Known rows, with every step that occurs
boku/bopek/kugu: [-2.43  1.13 -1.48 -0.32  2.23 -1.13 -0.88 -0.31  1.89  1.39  0.30  1.20
 -0.66 -1.04  0.87 -1.10 -3.40  0.77 -1.25]
duru/virer/bopek/boku/zukiluk: [-2.80 -0.89  1.28  1.85  2.99  1.15  2.52  2.60 -0.38  1.19  0.22  1.43
 -1.30 -1.34  3.21  2.74  3.07 -0.34 -2.28]
kugu/boku: [ 1.80  1.62  1.47  1.13 -2.68 -1.26 -1.94 -1.94 -0.73  1.04  3.67 -2.31
  0.27  1.36 -1.07 -0.28 -2.51 -0.47  1.67]
boku/bopek: [-1.97 -0.58  0.36 -0.03  0.81 -1.81 -1.49 -1.02  2.47  2.09  0.43 -0.02
  1.65  0.52  1.48 -1.74 -2.44  2.46  1.86]
boku/virer: [-1.77 -1.58  0.28  0.62  0.96 -0.36  0.47  0.96  2.08 -0.94 -1.13 -2.49
  2.56  2.31 -3.43 -1.16  1.54  0.91  0.96]
kugu/boku/virer/bopek: [ 2.22 -0.87  1.60  0.59 -1.80 -1.69  0.45 -0.45 -0.01  0.10  2.38 -0.92
  0.08  1.32 -0.74 -0.32  0.55 -0.04  3.19]
zukiluk/boku/bopek/kugu: [-1.08 -1.46  2.05 -0.44 -0.33 -2.45 -2.58 -0.19 -0.35  0.44 -3.09  1.97
  0.33 -2.31  0.95 -0.93 -1.56  1.40 -0.30]
bopek/kugu/boku/virer: [ 0.12  2.02 -0.81  1.06 -0.44 -0.08  0.27 -0.33 -0.30 -1.14  1.62 -0.96
 -1.87  0.28 -3.90 -0.11 -1.92 -2.60 -2.21]
duru/virer/bopek/kugu/boku: [-0.33  0.55  0.50  0.78  3.04 -0.31  0.40  0.56 -0.17  1.51  1.75  0.57
 -5.19 -3.85  2.72  2.73 -0.94 -0.08 -1.76]
zukiluk/boku/virer: [-0.53 -3.83  3.76  0.34 -1.25 -1.68 -1.62  0.83 -0.21 -1.51 -4.35 -0.87
  3.08  0.27 -2.42 -0.95  2.46  1.53  1.25]
virer/duru/boku/kugu: [ 2.62  1.36 -4.06 -2.22  0.87  0.92 -1.32 -2.86  0.55  0.06 -0.43 -1.89
  0.09  2.17  1.12 -0.59 -0.01 -0.14  1.48]
duru/boku: [-1.70 -0.54  3.38 -2.02  0.18  2.64 -0.57 -0.48 -0.95 -0.39  1.13 -1.31
  0.89  2.87 -0.84 -0.51  0.31 -0.91  0.60]
zukiluk/boku/virer/bopek/kugu: [ 0.19 -3.40  1.96 -1.22  0.35 -2.00 -0.58  2.02 -1.03 -1.10 -4.34  1.50
  0.15 -2.04  0.25 -0.41  2.83  1.15  0.75]
bopek/kugu/boku: [ 0.61  3.43 -1.21  0.46 -0.39 -0.34 -1.01 -0.70 -1.15  0.41  2.78 -0.90
 -2.69 -0.89 -1.54  0.31 -3.57 -2.20 -2.34]
zukiluk/boku/kugu/bopek: [ 1.41 -2.71 -0.72 -0.90 -4.88 -1.91 -2.99 -2.73 -1.99 -0.73 -5.07  1.72
  1.55 -2.26  0.40 -1.18 -1.97  1.17 -1.43]
virer/duru/boku: [ 3.07  1.55 -1.17 -1.20  2.01  0.46 -1.09 -1.04  1.08 -0.31  1.48 -2.26
  0.79  2.80  0.71  0.89  0.37  0.46  3.45]
duru/boku/virer/bopek/kugu: [-1.58 -1.88  2.32 -3.04  1.90  2.48  2.04  1.32 -0.78 -1.76 -0.43  0.80
 -1.04  1.71 -0.81 -0.24  2.77 -1.50  0.13]
duru/virer/boku: [-0.81 -1.14  2.51  1.96 -0.70  2.08 -0.97 -1.56  2.35  2.15 -0.05 -1.73
 -2.20 -4.05  0.41  1.66  1.24  2.12 -1.33]
zukiluk/boku/virer/duru: [ 2.39 -2.55  1.15  0.69 -0.25 -2.83 -1.77  0.46  0.85 -1.59 -4.11 -1.30
  3.08  0.74 -1.68 -0.18  2.77  2.07  3.03]
bopek/kugu: [-1.70  2.55 -2.67 -0.67  2.59  0.34 -0.92  0.78 -0.15  0.56  0.29 -0.88
 -1.58 -1.54 -0.72  0.23 -2.10 -0.84 -3.03]
kugu/bopek/boku: [ 0.17  0.45  0.44  1.96 -2.39  1.07  2.17  1.76 -1.39 -2.96  0.10  2.27
  2.15 -0.04 -1.17  1.11 -2.10 -0.07 -0.48]
virer/bopek/boku/kugu: [-1.30 -0.11 -2.49 -2.46  1.39  1.75  1.75  1.86 -2.43  1.14 -2.18  2.16
 -0.99 -1.69  5.22 -2.11  2.03  0.36  0.23]

Rows
[ 2.67 -1.02 -2.87 -0.94 -6.68  1.63 -1.20 -5.02  0.98  1.68 -2.03  0.85
 -0.69 -4.31  1.02 -1.18 -0.82  1.92 -1.72]  virer/boku/kugu/bopek
[ 2.23 -0.09 -1.25  2.92 -1.69  0.25  3.59  1.84  0.27 -4.61 -0.71  1.71
  2.78  1.24 -2.73  1.58 -0.28 -0.09  0.99]  kugu/bopek/boku/virer/duru
[-3.69 -0.50  1.63  1.86  0.94  2.94  3.43  3.78 -0.63 -2.82 -1.97 -0.39
  2.59  2.51 -3.21 -1.47  3.24 -1.02 -0.22]  bopek/boku/virer
[ 0.94  0.83  2.02  1.44 -2.94 -2.28 -1.77 -2.59  0.92  1.59  3.64 -0.43
  0.41  1.43  0.11 -1.12 -3.70  0.50  2.53]  kugu/boku/bopek
[ 4.15  0.91 -0.46  2.19 -1.63 -2.04 -0.26 -1.60  1.57 -1.06  2.54 -2.87
  1.13  2.99 -2.99  0.25 -0.32 -0.37  3.61]  kugu/boku/virer/duru
[ 0.03  0.40 -0.56  2.82 -3.38  0.46  2.57  0.92 -1.33 -2.05  0.68  2.79
  3.76  1.59 -1.36  2.30 -0.58 -1.67 -2.81]  kugu/bopek/boku/zukiluk
[ 0.22  1.23 -2.61 -2.78  3.69 -0.90 -0.18  1.89 -0.87  2.07  0.59  1.36
 -2.96 -3.04  4.46  0.41 -0.32  0.98 -0.04]  virer/bopek/kugu
[ 0.63 -1.00  1.60  0.04 -3.24  0.63 -1.72 -2.96  3.05  3.41 -0.02  0.25
 -0.03 -3.06  2.00 -1.51  0.26  3.66  1.89]  virer/boku/bopek
[-1.24 -1.33  1.10  0.29  3.74 -0.41 -0.01  1.24  1.01  2.22  0.44 -0.26
 -2.58 -2.89  3.63  2.09  0.56  2.10  0.33]  duru/virer/bopek
[-3.55  0.87 -2.43 -0.17 -0.23  3.49  1.55  0.88 -2.26 -0.59 -2.99  0.14
  0.66  0.45  0.19 -3.02  0.72 -1.37 -2.83]  bopek/boku/kugu
[-2.36 -2.37  3.87 -1.26  0.09  2.65  0.96  0.31  0.04 -2.32 -0.32 -1.51
  1.78  4.07 -3.82 -0.77  2.29 -1.27  0.63]  duru/boku/virer
[-0.81 -1.22 -1.62 -1.36  3.09 -0.63  1.70  2.46  0.92 -0.33 -1.30  0.50
 -0.96 -0.73 -0.02 -0.39  2.20  0.57  0.24]  boku/virer/bopek/kugu
[ 0.26  3.56 -2.15  1.30 -1.31 -0.73 -0.65 -1.39 -1.05  1.16  3.36 -0.33
 -1.14  0.81 -1.82  1.57 -2.08 -3.81 -4.61]  bopek/kugu/boku/zukiluk
[-1.19  0.28 -0.55 -0.43  1.48  0.61  2.43  3.05 -1.88  1.67  0.32  2.31
  1.16  0.53  4.31  0.73  3.85 -0.39 -0.15]  virer/bopek/boku/zukiluk
[ 2.86  1.66 -2.08 -0.32  0.91 -0.23 -0.70 -1.54  1.01  0.45  2.04 -1.68
  2.34  4.40  0.28  2.12  1.74 -1.11  1.19]  virer/duru/boku/zukiluk
[ 1.88  1.91 -1.44 -1.85  1.37 -1.30 -0.35  0.50 -1.57  2.08  2.49  1.35
 -3.93 -2.69  3.64  0.62 -1.26 -0.18  0.47]  virer/bopek/kugu/boku
[ 2.34  2.90 -2.90  1.45  0.47 -0.89  0.22 -0.48  0.57 -1.19  2.00 -1.38
 -2.00  0.46 -3.09  0.79 -1.68 -2.22 -0.82]  bopek/kugu/boku/virer/duru
[-2.91 -0.03  2.36 -2.06  1.11  2.12  0.00 -0.74  0.01 -0.30  0.86  1.42
 -0.95  1.44 -0.25 -0.77 -1.59 -1.28 -1.02]  duru/boku/bopek/kugu
